Each row comes from the steps of one walk. Every step used is in the known rows, and no mark comes twice. Write the walk behind each row, first mark first.
Known rows
zodu-lepi-mefo: [-22.9  11.2 -15.7  25.4  13.4 -15.1  -7.6 -22.9 -12.5  17.8  13.3  -0.5
  -8.0   3.6 -42.3   2.4  41.4   4.8   0.6  44.0   4.1  -3.4  11.6]
segis-dibam-peti-zodu: [-15.0   8.3 -34.3   1.2  -8.0 -15.8 -37.8 -30.0  -0.1  -2.5 -27.9 -32.0
 -26.0  13.8  18.5  18.3   7.1  -5.4  -3.2   0.2  36.3  -3.4 -11.9]
lepi-dubik-peti: [-13.1  15.0  17.2   1.5  14.7   7.8 -19.5 -20.5 -10.0  14.1  -6.4   6.7
  -1.8 -16.8 -14.9  -3.9   4.6   0.6   8.5 -11.9  61.2   1.6   8.1]
lepi-dubik-peti-zodu-segis-dibam: [-12.6  14.7  -5.4   3.6   8.4   4.2 -15.7 -29.3  -9.3   4.5  -3.3  -4.0
  -7.6 -10.9   3.9  11.5   0.2 -11.2  26.7   4.4  61.4   0.7  17.3]
mefo-lepi: [ 14.7  13.7 -14.9  -9.2  -7.6 -10.6  -1.6 -26.9  -3.7  18.8  11.4  -5.0
  -3.3  -3.0 -27.4  11.7  24.1  30.5   1.8   8.6   4.5   9.6   1.6]
dubik-peti-zodu-segis-mefo-lepi-dibam: [ -1.8  13.7 -10.6   7.6   5.3  -0.5  -4.2 -30.8  -9.4   5.8 -20.5 -17.9
   1.0 -16.8   3.2  26.7  28.1 -34.5  21.2   4.6  30.8   5.4  21.4]
peti-zodu-segis: [-35.4  14.9 -44.9  10.0  -3.2 -10.2  -1.4 -35.5  -6.2   1.7  19.2 -10.0
   3.9  -6.0 -12.1   6.3  12.7  10.4  13.6  51.0   3.4  -1.9   0.9]
lepi-dibam-peti: [-21.0  10.9 -12.4   1.1  -1.7 -12.2 -35.0 -26.5  -3.8  13.3 -35.8 -36.2
  -3.2  20.5  -5.3  -7.8  18.2  -6.3 -11.6  -3.8  29.3  -0.4   1.0]
segis-dibam-peti-dubik: [ -7.0   9.1 -11.7   1.9  -6.7  -4.9 -41.2 -33.4  -2.6  -2.4 -23.2 -23.8
 -24.2  14.2  11.8  13.3   5.0   5.7  -7.4  -6.0   9.1  -5.5  -8.3]
mefo-peti-zodu-segis: [-70.6  13.8 -33.9   0.0  -2.9  -9.4  14.8 -13.6  -7.0  -3.6 -11.9 -15.1
   0.1  -5.0  -0.8   2.8  13.4 -30.1  13.1  54.7  34.3  -5.1  11.4]
dubik-segis-zodu: [-28.8  11.8  13.9   3.7   3.7  -4.8  -8.6 -23.6  -3.4  14.8  15.2  15.1
  19.7 -21.2  31.1   5.1  11.7  -9.3 -15.0  27.4  -2.1  -2.7  -0.5]
lepi-dibam: [-23.7  15.6 -13.0   5.9  -3.2 -10.6 -36.1 -29.5  -6.5  15.7  13.9 -31.8
  -1.8  19.5 -10.6  -7.2  18.5  29.0 -18.8  -4.3  -3.9   2.1   3.3]
segis-zodu-lepi-dubik: [-12.2  10.1 -15.0   7.1  -1.3   1.0 -16.3 -21.4  -3.4   8.5  11.2  28.3
   9.2  -8.5  -0.9  10.4  15.4  -4.3  -0.8  -2.8  28.5   2.2  17.7]
lepi-dubik-segis-dibam-peti-zodu-puroz: [-18.6  11.6  -4.9   4.5   7.6   2.7 -13.7 -25.8  -6.7   8.1  -3.5  -6.5
   1.5  -0.2   5.4   6.3   0.7  -5.9  32.2  47.3  54.6  -4.3   8.4]
dubik-segis: [-31.9  13.3  16.3   9.0   5.7 -10.0  -4.1 -21.6  -7.1  20.6  17.5  -6.1
   8.2 -14.4   4.0  -9.7  11.3  12.7  -1.3  50.8  -4.8  -5.9 -11.4]
zodu-lepi: [-19.8  10.3 -14.4  23.0  -8.3 -17.5  -8.9 -15.5  -9.1  15.7   9.3  -8.8
  -7.2  -4.9 -39.6 -11.9  20.1  16.4   9.1  32.7   0.3  -4.1  -7.4]
dibam-peti-dubik-segis-zodu-lepi-mefo: [-18.2   5.9   4.7  10.2  14.7   1.7  -8.1 -29.0  -5.0   3.3 -39.4  14.1
   8.3 -13.1  28.2  17.9  26.0 -41.8   4.2  34.5  10.3  -7.7  23.6]
mefo-lepi-zodu: [  6.6  14.7 -12.9 -13.5  -7.8 -11.1   2.2 -38.4  -1.4  18.4  10.3  13.6
  -3.5   2.0  -8.1  11.3  22.2  21.8 -21.1  -8.8   3.8  15.0  18.3]
dubik-segis-mefo-lepi: [  0.5  11.8  11.1   2.1  15.0   5.0   6.5 -25.1  -7.3  20.2  16.2   5.0
   6.3  -9.6   3.5  24.1  36.1   6.3   8.9  49.8   2.1  -0.6   1.7]
dibam-peti-dubik-segis-zodu: [-19.5   7.5   6.8  -1.0   4.9   4.8 -15.0 -28.7  -1.5   0.8 -38.4   9.3
  10.4 -16.7  36.2  10.7  10.0 -26.9  -3.0  17.2   9.3  -6.7   7.2]
peti-dubik-segis: [-25.2  14.6  13.4   9.2   5.5   6.5 -10.7 -32.2  -8.0   6.3  27.9   3.2
   7.2 -16.9  21.8   4.3   8.7  30.4  -0.4  37.0 -43.2  -7.1   7.4]
mefo-peti: [-63.2  13.6  -7.6  -3.6  -0.3  -8.3  -1.6  -5.2  -7.4   5.8 -14.1 -13.4
  -5.7  -1.0 -13.5  -8.3  14.7 -13.3 -10.7  24.5  33.5  -4.4  -1.7]
mefo-peti-zodu: [-68.6  13.4 -33.7  -4.8  -1.0  -8.6   0.5  -8.9  -4.4  -4.5 -11.6 -16.2
  -6.6  -5.5  14.7   8.8  14.9 -16.6  -2.8  27.0  35.3  -3.5  10.3]
lepi-dubik-peti-zodu: [-17.8  14.8  -3.9  -0.4  14.3   7.3 -18.1 -23.1  -8.0   6.0  -4.9   4.6
  -2.2 -20.0   7.5   9.4   5.2  -1.2  14.4  -9.3  62.6   2.5  17.6]
peti-zodu-segis-dubik: [-25.0  14.2 -45.0   8.3   9.7  -3.6  -2.2 -40.8  -4.6  -2.2  17.8  -1.4
  11.5  -4.7  -7.1  17.5  11.1  13.6  20.1  45.2  15.8  -1.4   9.3]
segis-dibam: [-13.4  13.4 -13.3   5.7  -8.6 -14.1 -39.6 -30.2  -4.7   8.4  20.0 -25.7
 -23.9  16.1  -9.8   5.2   7.2  32.0 -16.8  -2.7   1.6  -2.1 -18.2]
lepi-dibam-peti-dubik-segis-zodu: [-18.5  10.1   1.8  -0.2   0.8   0.8 -31.4 -33.2  -1.9   5.2 -30.0 -15.7
  10.4   6.6  43.4   8.7  14.6 -19.8 -10.5  -3.2   1.9  -1.9  22.5]

Write each row's walk
[-16.8  10.4 -14.1   9.6  -8.7 -15.0 -12.7 -34.4  -6.7   8.4 -20.8 -24.0
  -9.3  13.8 -32.8  -7.2   6.2 -17.3  13.7  43.8  26.9  -6.2 -16.9]  zodu-segis-dibam-peti
[-43.0  14.2  -4.8   3.8  23.5  20.1   5.6 -16.6 -10.9   5.9  11.6  11.7
  12.7  -7.1  -2.6  15.0  20.2 -12.1  29.8  64.0  54.6  -5.2  20.4]  lepi-dubik-segis-mefo-peti-zodu-puroz
[-38.9  16.1  -9.5   6.2  -3.2 -10.3   1.4 -45.7  -6.5  14.4  15.0  16.3
   5.1   4.7 -22.6 -15.8   9.8   1.6 -24.5  23.8   0.2   3.9   7.6]  lepi-zodu-segis
[ 21.3  10.1  -2.1 -14.3  -6.7  -2.0  -8.7 -33.2   0.4  12.5 -25.4  -7.8
  10.3   1.4  36.0  26.9  24.3 -14.3   5.9  -2.3   3.7   9.0  33.9]  mefo-lepi-dibam-peti-dubik-segis-zodu
[-22.5  11.8 -45.3  12.0   0.1  -6.1  -7.7 -22.2  -6.3   3.2  16.9  -1.4
  -6.7  -5.8   0.4  12.8  14.6  20.5  26.3  31.4  27.6  -1.0  18.0]  peti-zodu-lepi-dubik
[ 21.9  14.2  -8.8 -13.7   4.0   2.4   0.9 -25.6  -4.8  12.8  -5.6   5.6
  -2.5 -18.1   0.4  25.9  16.7   5.4  25.9  -8.5  52.7  12.7  27.8]  mefo-lepi-dubik-peti-zodu
[-55.0  13.3  11.3  -1.0  -0.1   1.9  -2.5 -13.6  -8.1  -2.0  -3.0 -13.2
  -8.1  -4.4  35.3   7.6   7.2 -12.1   1.3  35.1  -3.7  -9.7  15.7]  mefo-peti-dubik-segis-dibam
[ 19.5  11.1  -0.6 -10.7  -5.3  -5.3  -5.1 -31.7  -2.5  16.1 -24.6 -21.3
   3.1   5.7  18.4  17.4  24.4  -0.7  14.6  12.7   2.1   6.9  27.0]  mefo-lepi-dibam-peti-dubik-segis
[-21.4  13.2  -7.1  13.7  -2.6 -11.5 -14.9 -28.7  -8.7   1.5 -15.6 -22.0
  -8.9 -21.4   3.8   9.1   4.3 -30.2  14.1   6.8  28.2  -1.2   0.2]  dubik-peti-zodu-segis-dibam
[ -4.5  12.8  14.0   6.4  23.6   1.9 -22.4 -26.0  -6.7   7.9 -14.3   2.5
   7.8 -19.2 -13.0  10.1   8.5   0.7  -0.2 -20.5  41.0   0.4   0.9]  segis-dubik-peti
[-23.2   8.4  -1.8   5.3  -0.5 -15.7 -16.7 -24.9  -3.0   8.2 -18.2 -25.1
 -10.2  -2.3  41.1  10.8   5.7 -15.3   8.8  41.9  21.8  -7.5  -8.0]  dubik-segis-dibam-peti-zodu
[-60.5  11.5 -34.2   2.4  -0.5  -6.1   9.7  -2.9  -7.5  -1.9 -13.9  -8.0
  -8.6  -4.6   9.1   8.3  15.6 -21.2  23.2  38.1  53.4  -4.0  25.8]  mefo-peti-zodu-lepi-dubik
[-39.2  10.1   1.2  21.5  12.7  -9.5   3.1 -15.6 -13.4   8.0   0.9  -6.9
 -13.7   3.3   3.9  14.7  35.1 -23.2  13.7  59.6  -1.3  -9.2  32.3]  zodu-lepi-mefo-peti-dubik-segis-dibam
[-12.5   8.1 -14.3  19.7  -9.3 -11.6 -21.2 -22.2  -7.5   9.2 -27.5 -26.7
  -7.1  10.2  -9.4  -5.5  21.3  -5.2  14.7  15.7   1.7  -4.5  15.7]  zodu-lepi-dibam-peti-dubik
[-10.4  10.2   4.1  18.8   0.1  -7.8  -5.1 -16.4 -10.4  19.2  15.5  -2.5
  -8.7   0.0  -6.7  -3.6   9.9  11.6  33.1  47.6  25.6  -5.8  10.5]  zodu-lepi-dubik-segis-dibam
[ 18.2  14.0   4.6 -13.1   5.3   1.4  11.3 -25.6  -5.4  24.1  16.9  10.5
   6.2  -7.5  -3.7  14.2  17.3  24.0  25.9  32.8  30.1   8.2  20.7]  mefo-lepi-dubik-segis
[-58.3  14.5  -5.3  -3.1   0.6   4.9  -4.1 -13.4  -7.6  -4.3  -5.0  -5.8
  -4.8  -5.5   5.8   2.6  12.2  -1.4  -7.6  18.9   1.3  -6.0  14.2]  mefo-peti-dubik
[ -4.8   8.7   5.5   2.4   7.8  11.7   0.5 -36.4  -4.9   3.7 -37.1  12.6
   9.6  -9.3   1.5  17.0  24.7 -27.7   7.6  33.2  10.1  -1.0  16.5]  dibam-peti-dubik-segis-mefo-lepi-zodu-puroz
[-36.4  13.5  13.0  -3.2  27.1  19.4   3.1 -14.7 -10.4  13.7   8.0  15.2
   6.0  -2.2   9.4  11.6  21.4  -5.2  15.8  47.2  55.3  -5.4  17.5]  lepi-dubik-segis-mefo-peti
[-16.6  10.2   1.3   5.2  10.5   7.8 -29.8 -32.7  -6.0   6.5 -27.5 -22.8
   2.1  14.6  26.2  12.7  26.4 -10.5  -2.6  11.6   3.8  -5.0  17.3]  lepi-dibam-peti-dubik-segis-mefo
[-18.7   9.3  -8.9   0.3   2.2   2.3 -23.2 -29.6  -3.6  -0.6 -37.1  -5.6
  -4.0  -4.4  -1.2   2.4  11.2  -3.1  -3.8   8.9  12.7  -6.1  -3.2]  dibam-peti-dubik
[-26.7  13.3  -5.7  10.4   3.4  -8.6 -20.3 -20.6  -7.4   3.2 -17.3 -14.4
  -5.4 -30.8  10.1   9.3  10.4 -17.3  -0.9 -12.0  29.5   0.3   0.0]  dubik-peti-zodu
[ -9.2  12.9  -7.7   5.9  23.3   1.6 -21.6 -28.6  -4.4  -0.3 -12.1   0.7
   6.2 -22.7   9.3  23.6   8.8  -1.9   6.3 -18.1  42.9   1.2  10.0]  segis-dubik-peti-zodu
[-44.1  14.0 -11.2   9.2  11.5  15.1   9.6 -28.0 -12.5  -1.5   3.7   3.8
   5.3   2.5 -30.4  10.6  29.3 -18.7  12.2  58.3   5.9  -7.9   8.0]  zodu-segis-mefo-peti-dubik
[-32.6  12.8  13.3  12.5  -0.3  -3.7  -7.3 -23.5  -6.4  13.3  17.3  12.6
  29.0 -24.0  -6.7  -3.2  11.3 -16.6  -4.3  47.2  -4.8  -3.0  -6.4]  dubik-segis-zodu-puroz
